Known rows, with every step that occurs
L, H, A, T, Q, J: [3.61 -0.53 1.28 2.24 -1.11 0.65 0.62 0.13 -1.63 -0.40 0.75 3.21 4.16 -1.11 0.46 -1.95 -0.23 4.20]
A, L, H, T, Q: [0.78 -0.44 -0.30 3.85 -0.05 2.10 -0.95 -0.57 -0.26 -1.32 -0.38 -0.42 4.74 1.60 0.65 -2.09 1.23 2.29]
J, Q: [-0.50 0.44 -2.13 -2.15 1.09 1.71 0.69 -0.32 -0.52 2.31 -0.76 -0.57 0.39 -0.56 0.67 0.18 -0.76 -1.51]
Q, H: [-0.33 0.22 3.73 1.52 1.31 -0.70 -0.27 0.31 -0.05 0.50 0.96 2.88 1.00 0.50 -0.34 -0.45 2.52 1.13]
H, A: [0.22 -3.12 -0.57 -0.15 -1.57 -0.60 -1.71 -0.22 0.48 -1.08 -0.55 -0.44 -1.07 -2.20 0.12 0.36 -1.80 1.36]
L, H, J: [2.99 -0.17 1.31 1.52 1.11 0.61 -0.17 0.72 -1.21 -0.20 -2.68 0.27 2.57 1.02 -0.18 -0.02 0.30 3.61]
J, Q, A, T: [0.09 1.01 -2.84 -0.54 0.33 2.51 0.95 -0.64 -1.11 2.99 -3.16 -0.48 -1.14 -0.07 0.63 -0.03 -1.08 -1.30]
J, Q, A, L: [-1.36 -0.15 -3.11 -0.08 0.64 2.61 0.30 -0.64 -0.59 2.40 -4.15 -1.15 -1.68 0.41 0.60 0.32 -0.86 -1.47]
A, T, Q, H, J: [2.90 1.59 3.05 2.37 1.11 1.65 0.79 -0.37 -0.78 1.34 1.59 1.74 3.95 0.24 0.54 -2.55 0.83 2.82]
A, T: [3.22 1.42 1.48 2.33 -0.42 1.14 0.32 -0.60 -0.87 -0.18 -0.42 -1.05 2.16 -0.30 0.33 -2.01 -0.62 1.34]
L, H, J, Q, A: [2.24 0.04 -0.47 0.68 1.35 1.57 0.20 0.54 -1.56 1.30 -4.15 0.30 1.50 1.07 0.03 0.48 -0.05 2.67]
H, A, L: [0.42 -3.80 0.04 2.17 -1.42 0.32 -2.40 -0.63 0.63 -2.06 -2.19 -2.14 -0.31 -1.71 0.32 -0.57 -1.90 2.03]
L, H: [2.33 0.83 0.56 1.20 -0.08 0.51 0.98 0.25 -1.68 -0.51 -0.41 2.06 2.77 0.24 0.07 -0.61 0.93 1.78]
T, Q, J: [-1.19 0.54 0.51 -0.36 0.77 0.37 1.88 0.64 0.23 2.45 4.55 4.97 2.81 0.62 0.51 -1.48 1.07 1.74]
L, H, T: [1.05 0.38 -1.19 1.40 -0.72 0.57 -0.70 0.14 -0.59 -0.63 0.90 1.31 4.25 1.32 0.17 -0.61 1.62 1.82]
J, Q, H: [-0.71 0.60 0.52 -1.09 1.96 1.24 0.49 -0.11 -0.54 2.70 -0.04 1.42 1.06 -0.21 0.41 -0.11 1.01 -0.71]
L, H, A, T: [4.08 -0.67 0.86 2.24 -1.42 0.63 -0.06 -0.20 -1.78 -1.36 -0.99 1.24 3.08 -1.45 0.32 -1.33 -0.64 3.38]
T, A, L, H, J: [2.56 -1.72 1.00 4.00 -0.67 1.67 -0.41 -0.61 0.07 -1.87 -3.66 0.84 -0.10 -1.60 -0.02 -0.83 -1.18 4.12]
H, J: [0.96 -1.36 1.06 0.50 1.68 0.14 -1.64 0.67 0.67 0.50 -3.48 -2.52 -0.24 1.13 -0.37 0.83 -0.87 2.63]
T, A, L, H: [2.23 -1.25 0.63 3.82 -1.23 1.63 0.16 -0.82 -0.13 -2.03 -2.52 1.71 -0.02 -2.00 0.09 -1.12 -0.86 3.23]

Rows
[1.92 -0.39 1.26 4.14 0.19 1.65 -0.32 -0.42 -0.97 -1.76 -2.57 -1.01 3.03 0.87 0.35 -1.79 0.54 2.25]
A, L, H
[-1.01 -1.78 -2.23 2.58 -1.72 1.06 -2.65 -0.82 2.02 -1.42 0.05 -0.52 1.17 0.10 0.20 -0.60 0.05 1.72]
H, T, A, L
[3.37 0.52 0.06 1.51 1.21 1.96 0.33 0.34 -1.86 1.24 -4.31 -0.07 2.24 0.96 0.16 -0.23 -0.25 3.09]
L, H, J, Q, A, T
[-1.15 -0.70 1.89 2.18 0.01 -0.38 -1.77 -0.07 1.30 0.05 1.82 3.39 1.43 0.32 -0.30 -0.41 2.59 2.01]
Q, H, T, A
[-0.80 -0.60 1.39 -0.25 0.63 0.38 0.67 -0.11 0.04 1.45 4.20 4.98 2.20 -0.86 0.53 -0.97 1.61 1.47]
T, Q, H, A
[-1.15 -0.06 -3.80 0.44 0.31 2.81 -0.18 -0.61 -0.64 2.15 -3.60 -0.82 -0.02 1.04 0.69 0.09 -0.17 -0.82]
J, Q, A, L, H, T
[-0.70 -0.95 1.70 0.88 0.74 0.84 0.31 -0.31 0.09 0.97 3.45 4.16 2.53 -0.63 0.63 -1.48 1.53 1.83]
T, Q, H, A, L
[2.47 -1.34 0.12 1.07 -1.16 0.09 -0.21 0.09 -1.36 -1.27 -0.76 1.75 2.03 -1.29 0.15 -0.35 -0.31 2.72]
L, H, A
[-1.30 -0.05 -0.79 -0.65 1.06 1.44 -0.55 -0.37 0.41 2.35 0.51 1.78 1.41 -0.34 0.43 -0.07 1.06 -0.11]
J, Q, H, T, A
[-0.51 -1.24 0.54 -0.05 1.28 1.40 -0.68 -0.42 -0.23 1.67 -1.14 0.38 0.92 -1.06 0.59 -0.41 0.07 0.27]
J, Q, H, A, L
[-1.55 -0.24 1.98 1.72 0.67 -0.61 -1.95 0.19 1.06 0.42 2.14 2.15 2.47 1.60 -0.24 -0.45 3.19 1.20]
Q, H, T
[1.12 -1.66 0.36 3.24 -1.18 1.39 -0.32 -0.95 0.68 -1.79 -2.37 0.71 -1.38 -2.12 0.06 -0.81 -1.32 2.34]
T, A, L
[-0.10 -1.14 -1.44 -0.70 2.06 1.54 -1.09 0.41 0.19 2.63 -5.50 -2.50 -1.78 1.20 -0.04 1.50 -1.40 1.23]
H, J, Q, A
[2.22 -0.91 1.03 3.62 1.38 2.33 -0.90 -0.19 -0.83 -0.75 -4.46 -2.43 3.04 1.24 0.40 -1.29 -0.16 3.00]
A, L, H, J, Q
[0.99 -0.66 -0.90 0.12 1.93 1.91 -0.99 0.22 -0.11 2.56 -5.62 -2.86 -1.04 1.09 0.07 0.83 -1.62 1.71]
H, J, Q, A, T
[-0.03 -2.41 3.75 3.03 0.30 -0.46 -1.96 -0.13 0.39 -0.91 -0.55 1.37 0.75 -0.68 -0.11 -0.86 1.19 2.58]
Q, H, A, L
[-1.49 0.35 -3.55 -1.69 0.55 1.95 0.80 -0.35 -0.69 3.08 -2.94 0.03 -2.24 0.08 0.46 0.97 -0.78 -1.95]
J, Q, A
[1.51 -0.09 -1.33 1.88 -1.40 0.81 -0.54 -0.12 -0.34 -1.05 0.49 2.54 3.24 0.07 0.09 -0.54 1.01 2.63]
L, H, T, A
[1.02 -0.69 0.02 4.26 -0.22 1.68 -1.50 -0.48 -0.21 -1.85 -1.70 -1.49 4.08 1.65 0.42 -1.79 1.02 2.27]
A, L, H, T
